Each row was made from one small tree. The marks that hang from a mark follow it in brackets, in the order of their numbers. Every link used is in the known rows. Write each row's tree.
Known rows
k448{k322{k555{k705 k866} k965}}: [ 60  21 -52 -34  40 -43   1  23 -31  29  39 -83  12  22  59   3 -54   9
 -29  42]
k705{k555{k322{k965} k866{k448}}}: [ 42  62  14  12 -11  11  11   0  12 -29   5  -6  -2 -21  25   3   0 -45
  19  11]
k448{k322{k555 k965}}: [ 21  29 -36 -12  16 -42  -2  17 -36  27  44 -40  38  43  58 -21 -19 -32
 -47  44]
k365{k297{k705{k555{k866}}}}: [  5   3  51  55 -18 -25 -17   3  -5  -1 -21  79 -26 -17 -59 -10  76  10
   3 -29]
k365{k297{k705}}: [-38 -23  40  46 -21 -35 -21   9 -16  18 -38  99  -7   6 -55 -23  71   3
 -16 -26]
k365{k297{k705{k555{k322 k866}}}}: [ 17  26  78  54 -17 -35 -19   1   6 -21 -20  72 -33 -23 -57  -5  71  -8
  22 -28]
k297{k365 k705{k555{k322 k866}}}: [ 48  84  39  38 -17  -4 -12   0  25 -27 -51  28 -24 -20 -18   6  76   3
  32 -19]
k555{k322 k365 k866}: [  1  16  15 -14  29  23  -4 -19  18 -29  -3 -10  -2 -13  15   7 -28 -16
  37  -7]
k365{k297}: [-45 -37  28  46  11 -15  -7   2 -27  19 -19  89  11   3 -19 -27  72 -26
 -10  -3]
k365{k297{k705{k555}}}: [-23 -21  45  60 -36 -20 -16   6  -7   1 -31  98 -14   0 -63 -27  85  -2
 -18 -30]
k322{k555 k965}: [ 17  45 -37   4  38 -14   6   3 -31  15   0 -16  42  26  51 -26  -2 -27
 -22  18]
k555{k322{k965} k365{k297} k705}: [ -6 -24  -5   5 -23  32   0   9   9  -7  16   9 -14  35 -49 -32 -31  37
  -6 -15]
k448{k322{k555{k866} k965}}: [ 51  53 -29 -17  35 -48  -4  14 -32  25  51 -60  25  24  64  -1 -28 -19
 -24  45]
k866{k448{k322{k965}} k555}: [  4   5 -17  -6 -24 -33  17   2 -14  32  58 -45   5  -1  41  29 -18 -17
 -25  40]
k705{k555{k365}}: [-25 -42 -22  11 -12  57   7 -15   9 -21  -6  26  18  10   3 -27   7 -17
 -25 -11]
k297{k705{k555{k866}}}: [ 27  18   9  28  -4  -9 -10  -3   3 -16 -42  36 -12 -20  -6  -4  25  -5
  -9 -23]
k297{k705{k555{k365 k866}}}: [  8  -1  -1   7 -25  22 -11  -9  21 -20 -26  18 -16  -7 -30  -3   0  26
  -7 -34]
k322{k965}: [ 10  20 -45  26   6  13   4   3 -25  11  -7  28  31  30  39 -44  -8 -29
 -41   9]
k866{k448 k555{k365}}: [-53 -43  -6 -18  -8  22  18 -25  14  11  11 -19   3 -25   5  43  -6   8
  16   1]
k448{k322{k555{k365 k866} k965}}: [ 30  32 -38 -36  13 -15  -4   8 -15  23  69 -77  23  38  37   0 -54  11
 -20  35]
k555{k322 k365{k297} k705 k866}: [ -3 -33  28  -9  20  17  -5  -1  16 -15  -3   1 -33 -14 -43  10 -16  37
  42 -17]

Which tree is each row?
[ -5   0  20  10  26  12  16 -38  11 -27  21 -25  -4 -21  21  24 -17 -18
  26  -6]	k866{k555{k322 k365}}
[ 23   9 -11 -10   3 -11  28  -5   6  -2   6 -53 -14 -27  30  36 -38  -6
  16  15]	k866{k448 k555{k322{k965} k705}}
[ 38  44  -1  37  -4  17  11  -4  -2 -36   2  18  17   9  32 -39   5 -60
 -19   4]	k705{k555{k322{k965}}}
[-46 -29 -16 -37  -3  34   0  -6  16  11 -14  -1   6 -15   3  26 -17  12
  23  -1]	k555{k365 k866{k448}}
[ -1  25 -17   0 -13  38   1  -8  10 -22  14  -1  19  34   9 -33 -42 -17
 -10  -6]	k555{k322{k965} k365}
[ -7 -46  31  13  18   6  14 -22  12 -12  21 -18 -31 -21 -31  24  -5  30
  31 -16]	k866{k555{k322 k365{k297} k705}}
[ 48  17 -37 -26  15  38   6   0  17 -21   9 -54 -13  10  10  -5 -87  35
  13  -7]	k555{k322{k965} k365 k705 k866}
[-21  -6  56  35 -42 -26 -15  11   5   7 -26  75 -28 -26 -67  10  81  11
  13 -24]	k365{k297{k705{k555{k866{k448}}}}}
[-56 -87   6 -13 -17  16  17  -9  11  25  12 -13 -26 -25 -44  45   6  54
  21  -7]	k866{k448 k555{k365{k297} k705}}
[ 35  54  -8  -6   9  31   0 -12  16 -23  22 -27   1  12  15 -11 -54  -3
  20  -4]	k555{k322{k965} k365 k866}
[-65 -40 -15 -63 -17 -17  -3  14  -4  32  20 -37  29  16  23  23 -11 -15
 -14  36]	k866{k448{k322{k555{k365}}}}
[-10   4  71  56 -35 -30 -16   4   1 -19 -27  89 -19  -7 -61 -21  79 -21
   1 -29]	k365{k297{k705{k555{k322}}}}
[-61 -44  41   7 -49  -7   0 -14  19  21   9  22 -26 -21 -68  43  36  47
  22 -23]	k866{k448 k555{k365{k297{k705}}}}
[ 15  38  43   5 -27 -22  -9   2  22 -29 -42  24 -23 -37 -13  19  23 -25
  22 -17]	k297{k705{k555{k322 k866{k448}}}}
[-12  24   0   7 -26  -7 -15   6  -7  20  17   7  11  45 -51 -23  11  46
 -12 -18]	k322{k555{k365{k297{k705}}} k965}
[ 29  10 -61 -14  44  -7  10  13 -29  17 -13 -41  27  25  46 -21 -33   7
 -29  15]	k322{k555{k705} k965}
[ 25  68   9  -8   5 -10   4   5   5  -8  -2  -8   3 -17  34  11 -18 -38
  28  17]	k555{k322{k965} k866{k448}}
[ 23  -4 -30 -28  86 -24   6   2 -23  10 -35 -47   8 -24  51  20 -15   6
  17  11]	k322{k555{k705 k866}}
[ 60  37 -54 -19  63 -14   8  10 -23  15  -4 -64  13   4  50  -1 -41  21
  -2  16]	k322{k555{k705 k866} k965}
[-29 -27 -23 -42  16 -18  -7   4 -17  18  35 -41  32  31  35  -1 -19 -16
 -28  29]	k448{k322{k555{k365}}}
[ 13  27  35   2   7   2   8  -6  14 -32 -20   9  -5 -45  26  19  23 -57
  36   8]	k705{k555{k322 k866{k448}}}
[  6 -14 -14   6  10  51   6 -19  12 -23   1   3   2 -11   7  -7  -3  -1
   3 -10]	k705{k555{k365 k866}}
[-38 -63  17  -4  -3  23  -2   2  11 -10 -12  24 -16   9 -47 -13  -7  21
  12 -18]	k555{k322 k365{k297} k705}
[-20 -25  -8  11 -43  29  -9  -6  17 -17 -32  39  -4  11 -34 -23   9  14
 -31 -35]	k297{k705{k555{k365}}}
[ 31  -1 -59 -31  20 -36   2  28 -33  31  31 -64  25  41  55 -17 -46  -2
 -53  42]	k448{k322{k555{k705} k965}}
[-37 -36  27   7 -31  37   1  -5  20  -2  11  33 -14 -20 -50  12  42  13
  25 -11]	k705{k555{k365{k297} k866{k448}}}
[-33 -65 -43 -59   4  42   5   4  19  16 -28 -30 -11 -17  -2  30 -51  49
  15  -4]	k555{k365 k705 k866{k448}}
[-55 -67 -35 -78 -12 -11   1  23  -2  35   7 -57  19  15  20  26 -35  10
 -19  34]	k866{k448{k322{k555{k365 k705}}}}
